Each row was made from one walk, in order. Every step used is in the known rows, and no mark comes twice. Write each row's walk.
Known rows
zigo gira saser: [ -4.9   6.1 -44.5   9.4  14.3 -18.1 -49.9  49.1  -3.6 -81.3  10.5   9.1
   0.9 -11.8  30.9 -19.9  10.1   6.0  39.9  29.2 -32.5 -14.3   3.8]
saser gira zomud desul: [-21.2   9.2  15.3 -46.7  33.2 -29.7 -35.3  36.3 -15.9   2.2  33.9 -12.0
 -30.7   8.6   1.5   8.9 -29.7  16.8  14.2 -22.9   8.9  -3.6 -26.6]
zigo gira mabita zomud seratuf: [-25.2 -49.7 -17.0 -35.8  40.9 -37.3 -73.9  54.8 -27.9 -48.9   9.4 -11.7
 -13.1 -19.6 -48.2  11.1 -37.0  43.4  21.1  17.7  -2.1  13.0 -30.1]
saser gira zigo: [-16.1   2.8 -22.6 -15.9   3.0 -24.6 -41.3  71.4 -33.8 -32.3  46.6 -30.2
  -6.4  -2.0   5.2 -37.9 -18.2  20.6 -24.3   6.6 -33.1 -34.3 -33.2]
gira gani desul linirip: [ 27.0  13.9  34.6  10.6 -13.3   8.3 -20.5 -40.6 -26.6  67.0  32.4  13.2
 -10.8 -40.9  -0.8   2.8  27.3  33.3  12.3  -7.0 -19.7  28.7  -0.7]
gani desul linirip: [  0.5  35.0  56.5  13.8 -25.2  46.2  -7.7 -27.2  -4.2  86.4  34.0 -27.7
  -4.3 -14.8  -1.4  22.5  31.0  35.9   1.3  14.6 -19.3   3.5 -12.3]
desul linirip: [-14.6  27.9  30.1  13.9 -22.2  30.5 -26.4 -19.2 -19.9  57.5  12.1 -21.9
   0.5  -5.0  -0.1  21.3  13.6  17.0   1.4  -2.0 -23.1   2.9 -27.7]
mabita zomud desul linirip: [ -4.3  25.2  42.3 -34.6  36.9  29.0 -50.3 -29.1  -9.5  70.6  -4.7   0.4
 -30.0 -14.1 -55.1  45.8 -40.7  40.6  20.1 -38.7  15.6  16.1   4.1]
seratuf zomud desul gani: [-28.5  66.3  40.6 -30.0  60.4  23.9 -44.4 -43.2  33.9  60.8  -0.2 -11.8
 -45.9   5.1 -38.5  22.4 -18.8  37.6  53.4 -14.9   3.8  20.6 -20.6]
zomud desul gani: [-33.0  53.2  25.9 -17.4  26.2  35.7 -59.5 -42.0   6.6  81.1  14.0  13.1
 -27.9 -15.3 -26.1  -3.3 -13.1  27.7  25.6  -4.3   4.2  23.0  -1.4]
mabita gira: [-14.6 -17.8  -1.2   3.7   5.4   7.6 -39.9  40.9 -19.5 -19.9   8.3   5.2
  -2.9  22.4 -14.8 -14.8  -9.0  24.2  -5.1  44.2  -8.1 -27.2   3.3]
gani gira: [-20.6  35.4  -8.6   0.0 -10.1  -7.6 -27.6  56.3  28.1  18.6   2.0  24.8
 -11.4  24.0  22.3  -1.7   2.0   4.2  10.4  20.2 -14.8  38.5 -42.7]
lami mabita: [-20.1 -22.4  17.5   7.7 -16.6  11.7 -46.1  55.2 -25.9 -23.1  20.6   3.8
 -14.7 -17.7  -5.3  -3.2   2.1  21.3   9.4 -10.4  19.1   5.0 -19.5]
gani gira zomud: [-41.1  17.7  18.5 -19.7   9.9 -36.4  -9.8  62.3  24.0  26.6   7.8  19.7
 -24.3  19.1  22.1  18.3  -7.0  20.8  11.3   3.2  -1.3  46.2 -58.2]
mabita lami: [-16.8 -28.8  15.2  22.8 -15.7   7.1 -33.8  21.6 -20.6   0.7  35.7 -24.8
 -21.5 -34.3 -13.7   7.0  -2.0   8.5  -4.9  -1.5 -21.5   7.0 -23.0]
seratuf zomud: [-12.6  21.1  27.6 -12.8  32.9  -3.7 -17.0   6.3  23.2   6.0  -0.1 -25.2
 -34.8  26.0 -14.6  32.5  -6.8  20.9  41.4  -5.4  -5.0  14.0 -33.7]
seratuf zomud desul gani gira zigo: [-45.2  80.0  31.2 -32.2  57.6   7.1 -43.6 -12.1  38.7  59.1   1.4  -4.0
 -41.3  -1.7 -42.5   6.4 -25.6  52.3  42.0  -7.4 -15.8  18.3 -46.4]
saser gira zomud seratuf: [-10.3  -3.5 -14.1 -50.5  31.8 -41.6 -32.2  50.6 -21.2 -13.8  37.9 -30.3
 -16.8  25.2   5.2   9.2 -31.4  25.2   6.8 -10.5   8.0   8.5 -41.9]
saser gira gani desul linirip: [ 33.6  26.6  -4.1  -8.6  -2.9  -1.9 -37.1   2.9 -29.6  18.2  50.4  -5.8
 -10.2 -20.4  23.1 -25.9  11.7  17.1  -2.8  -5.3 -17.0   1.3   0.8]
saser gira: [  2.3  12.0 -23.0 -13.4   2.8  -8.5 -43.4  51.3 -14.4 -25.9  35.1 -18.9
 -12.3  20.1  25.8 -20.7  -7.7  -4.0  -5.2   5.1  -8.0 -10.0 -13.0]
desul gani gira: [-38.2  72.3  -6.6   0.5  10.5  22.9 -48.4  11.4  35.3  63.8  16.3  17.1
 -20.6   2.3  27.2 -32.4   7.5  23.9  -4.5  23.9  -7.3  46.7 -21.8]
saser gira gani: [ 24.8   1.1 -33.1 -14.4   8.4 -31.3 -49.5  33.7 -32.0 -29.7  37.3   9.6
 -15.6  -5.9  25.9 -34.2  -6.2  -1.0   2.4 -10.2 -10.5   8.8  -2.8]
desul gani: [-31.2  41.2   8.6   3.2  12.9  29.7 -46.2 -17.5   6.8  59.5  25.3  -5.3
 -21.7  -9.4  14.2 -23.8   7.7  25.8  -6.1  13.8  -1.1  27.8  -2.2]
gani gira mabita zomud desul linirip: [-26.5  24.2  30.3 -29.1  22.6  -2.5 -53.3  40.6  10.2  53.6   7.0  17.1
 -22.2  -5.0 -40.3  28.0 -27.3  26.0  13.8 -18.0 -11.4  34.5 -57.4]
gira zigo: [-36.7 -15.4  10.7   1.1  -7.0 -20.0 -23.7  45.0 -31.5   3.4  29.2 -16.7
  -5.3 -18.0 -21.6 -12.7 -10.5  38.8 -15.1   8.3 -39.9 -15.6 -43.0]

Write each row's walk
[-19.0 -21.7  55.3 -34.3  36.0   4.3 -57.8   5.1 -27.3  51.4  20.5 -10.4
 -27.9 -25.3 -73.5  44.9 -35.7  33.4  15.1 -38.0  -1.2  10.6 -36.3]	gira mabita zomud desul linirip
[-22.6 -34.6   8.8   7.1  -6.2  16.0 -56.7  73.0 -36.5 -48.2  16.7   9.0
  -5.7  -7.7 -20.5 -22.2  -8.0  33.8  -2.1  19.8  19.2 -28.1  -3.3]	lami mabita gira
[-48.8  59.1   0.9 -28.8  33.6  -3.8 -40.4  10.8  29.7  73.7  20.0   7.7
 -24.7   5.9  11.7  -8.6 -10.9  46.7   4.2  11.6   6.6  61.9 -45.7]	desul gani gira zomud seratuf
[-47.5   0.8  35.3 -30.0  46.1  -0.2 -43.3   6.8 -13.8  31.4  12.8  11.1
 -25.9   1.2 -34.1  -2.5 -29.5  55.1   7.2  19.1  13.2 -14.4  -3.1]	mabita gira zomud desul gani
[ -4.9 -42.6   0.8   6.1  -1.7  -1.9 -62.7  57.9 -50.1 -50.7  18.8  32.7
  -8.9 -27.2 -20.6 -32.4  -6.7  37.3   3.8   6.9  17.1 -11.9   5.2]	lami mabita gira gani
[  8.5 -28.9 -11.3   1.7  11.5 -14.7 -47.0  22.5 -38.1 -23.0  10.6  32.7
  -6.1  -2.2 -14.7 -28.5  -8.4  27.4   2.3  29.3 -10.8  -8.4  13.1]	mabita gira gani
[-31.6  47.4  19.2 -44.0  58.0  13.4 -63.8   2.4  13.1  69.9   7.1  19.4
 -39.4 -23.1 -50.2  -0.6 -52.4  61.1   2.8 -22.0  10.3  28.9  -4.9]	mabita zomud desul gani gira zigo
[-39.8  26.4  -7.8  -2.0 -10.6 -24.9 -26.5  76.3   8.1  11.7  15.3  13.7
  -5.2   1.9   1.7 -19.0  -8.8  28.7  -9.4  20.7 -40.7  13.3 -62.7]	gani gira zigo
[-10.3 -28.7  22.0 -14.6  15.6  11.6 -54.5  57.0 -22.7 -19.1  13.8   4.2
 -30.2 -22.7 -26.9  10.7 -25.9  38.7   3.5 -30.8  41.4  14.2   0.5]	lami mabita zomud
[ -9.6 -36.8  -4.9  -7.5   3.5 -19.7 -57.2  71.8 -36.5 -38.8  64.9 -41.0
 -18.5 -21.8  -9.2 -15.9 -13.4  -3.8 -16.2  -7.6 -25.5 -19.1 -44.1]	saser gira mabita lami
[-39.3  41.6   8.6 -19.3  35.4   9.9 -61.2  28.0  25.2  61.3  26.3  11.1
 -31.0 -12.0  -4.1 -19.4 -12.4  35.3 -11.1   4.6   0.2  49.4 -31.8]	desul gani gira mabita zomud
[ -7.6 -20.6  -7.4 -19.6   8.4 -23.9 -52.7  70.4 -28.5 -31.4  51.0 -27.6
 -13.4   6.5   2.5 -15.1  -9.7  -5.1  -7.4  -2.2 -18.0 -14.3 -41.6]	saser gira mabita
[  3.8 -14.2 -12.1   2.4   4.1 -27.9 -46.2  10.1 -22.6 -28.5  16.3  23.9
 -10.6 -44.3   7.2 -24.4  13.0  35.3  25.4  34.2 -14.4  19.0  11.7]	zigo gira gani desul
[-39.4  64.3  41.2 -35.1  61.9   8.9 -51.1 -12.2  41.4  60.4   4.5  -2.6
 -45.8   4.6 -43.9  20.4 -21.3  35.7  53.2 -13.2  -5.2  30.1 -52.2]	seratuf zomud desul gani gira mabita
[ -7.2 -49.1  15.7 -44.5  42.0 -21.3 -54.3  40.2 -25.9  11.5  25.7 -19.9
 -22.2  -1.5 -67.6  38.8 -43.3  36.7  11.6 -22.0   5.9  28.2 -46.0]	gira mabita zomud seratuf
[-22.6  -2.6  11.2 -24.0  21.0 -22.9 -43.9  76.3  15.9  15.2  14.2  17.3
 -24.4   7.2 -17.8  14.1 -23.0  18.5   3.5  -4.5  -6.6  41.3 -54.6]	gani gira mabita zomud
[-34.0 -27.3  -2.0   1.4   5.0 -10.0 -37.1  61.2 -39.9 -26.2  21.2  -6.0
   3.4   0.6 -34.9 -31.5 -20.1  49.8 -24.2  45.2 -32.9 -51.0 -17.4]	mabita gira zigo
[-62.5   6.3  16.1 -31.5  43.4 -26.1 -54.3   4.2  -8.5   3.5   4.9   7.5
 -29.2 -33.0 -11.6  -0.4 -20.2  49.4  30.5  14.6   7.7  14.4 -12.5]	zigo gira zomud desul gani
[-35.1 -35.5  25.2 -16.1  24.5 -21.6 -20.5  46.1 -23.8 -12.1  13.5   0.5
 -16.2  18.0 -15.1   5.9 -19.9  41.3  -3.9  27.3   5.0 -19.4 -13.6]	mabita gira zomud
[-26.4  27.7  22.8 -30.1  35.5  28.4 -77.0  35.3   3.4  27.1   8.2  29.4
 -38.0 -31.5 -36.2  -2.7 -35.6  50.8  14.0 -32.6  45.7  32.3  -1.7]	lami mabita zomud desul gani gira
[-37.9  77.9  15.1 -19.4  24.8  29.9 -61.2 -18.5  28.3  84.0   5.9  31.0
 -26.9  -7.0 -13.9  -9.6 -13.3  26.0  27.0   3.1  -0.9  37.6 -16.9]	zomud desul gani gira
[-51.2 -14.4  38.6 -19.2  28.6  13.0 -61.0  41.4 -30.1  -2.5  21.2  14.4
 -25.1 -26.9 -35.5 -15.2 -23.1  60.9   4.6  -0.3  36.9 -15.5  -6.1]	lami mabita gira zomud desul gani
[-37.8 -41.7   8.7   5.8  -7.4   1.8 -54.8  88.5 -52.3 -53.9  26.5   0.8
  -1.2 -25.0 -37.0 -35.2 -15.6  55.4 -18.7  20.9  -1.3 -46.8 -19.9]	lami mabita gira zigo
[-34.6 -22.8  15.9 -27.6  35.0 -12.9 -75.9  23.2 -30.8 -12.9   4.5  -6.1
 -17.6 -40.7 -53.6  17.9 -30.0  41.5  21.3   2.5  -8.7  -1.9 -21.8]	zigo gira mabita zomud desul linirip
[-25.7   8.0  19.6 -34.5  30.8 -16.6 -52.9  60.1  17.5  31.2   8.7  26.8
 -29.0   1.0 -37.2  21.4 -33.7  20.4  18.8 -13.0  -3.8  39.9 -52.7]	gani gira mabita zomud desul
[-54.6  57.5  15.4 -15.0  27.1  -1.6 -33.8  15.4  32.2  70.3  20.8  13.2
 -30.9  -1.7  27.9 -16.5  -0.3  37.2  -3.5  10.4   3.7  53.9 -33.8]	desul gani gira zomud
[ 34.7  10.5 -13.8 -13.4   4.2 -17.5 -37.4  23.1 -23.7  -5.0  50.8   3.6
 -17.3 -13.1  24.5 -32.1   6.5  11.2   2.4  -0.9 -10.0   7.9   5.1]	saser gira gani desul
[-45.0  56.2  24.1 -23.4  28.2  20.0 -67.3  -5.7  19.2  80.5  17.1  25.5
 -27.7 -15.5 -29.9  -6.9 -15.3  25.5  25.1  -1.2  -7.6  35.6 -35.9]	zomud desul gani gira mabita
[-22.4  89.7  -0.8 -15.0  31.9  30.0 -60.7 -11.7  35.7  63.2  13.5  36.5
 -21.6  -7.6   0.0 -15.2  -6.0  17.8  39.8  -4.3 -14.0  26.8 -10.2]	zomud desul gani gira saser
[-31.3   1.6   7.2  -6.0  -4.4 -23.1 -37.8  75.6  13.2  12.3  20.0  16.5
 -12.3  11.0  -2.1   3.6  -0.7   3.1   8.3  12.8 -23.9  33.5 -70.2]	gani gira mabita
[-38.5 -21.7  37.1 -29.7  35.8 -14.7 -31.7  25.4 -22.1   8.1   6.9  12.6
 -20.2  11.0 -38.9  14.2 -32.1  45.1  14.4  16.2   9.7 -22.0 -10.9]	mabita gira zomud desul
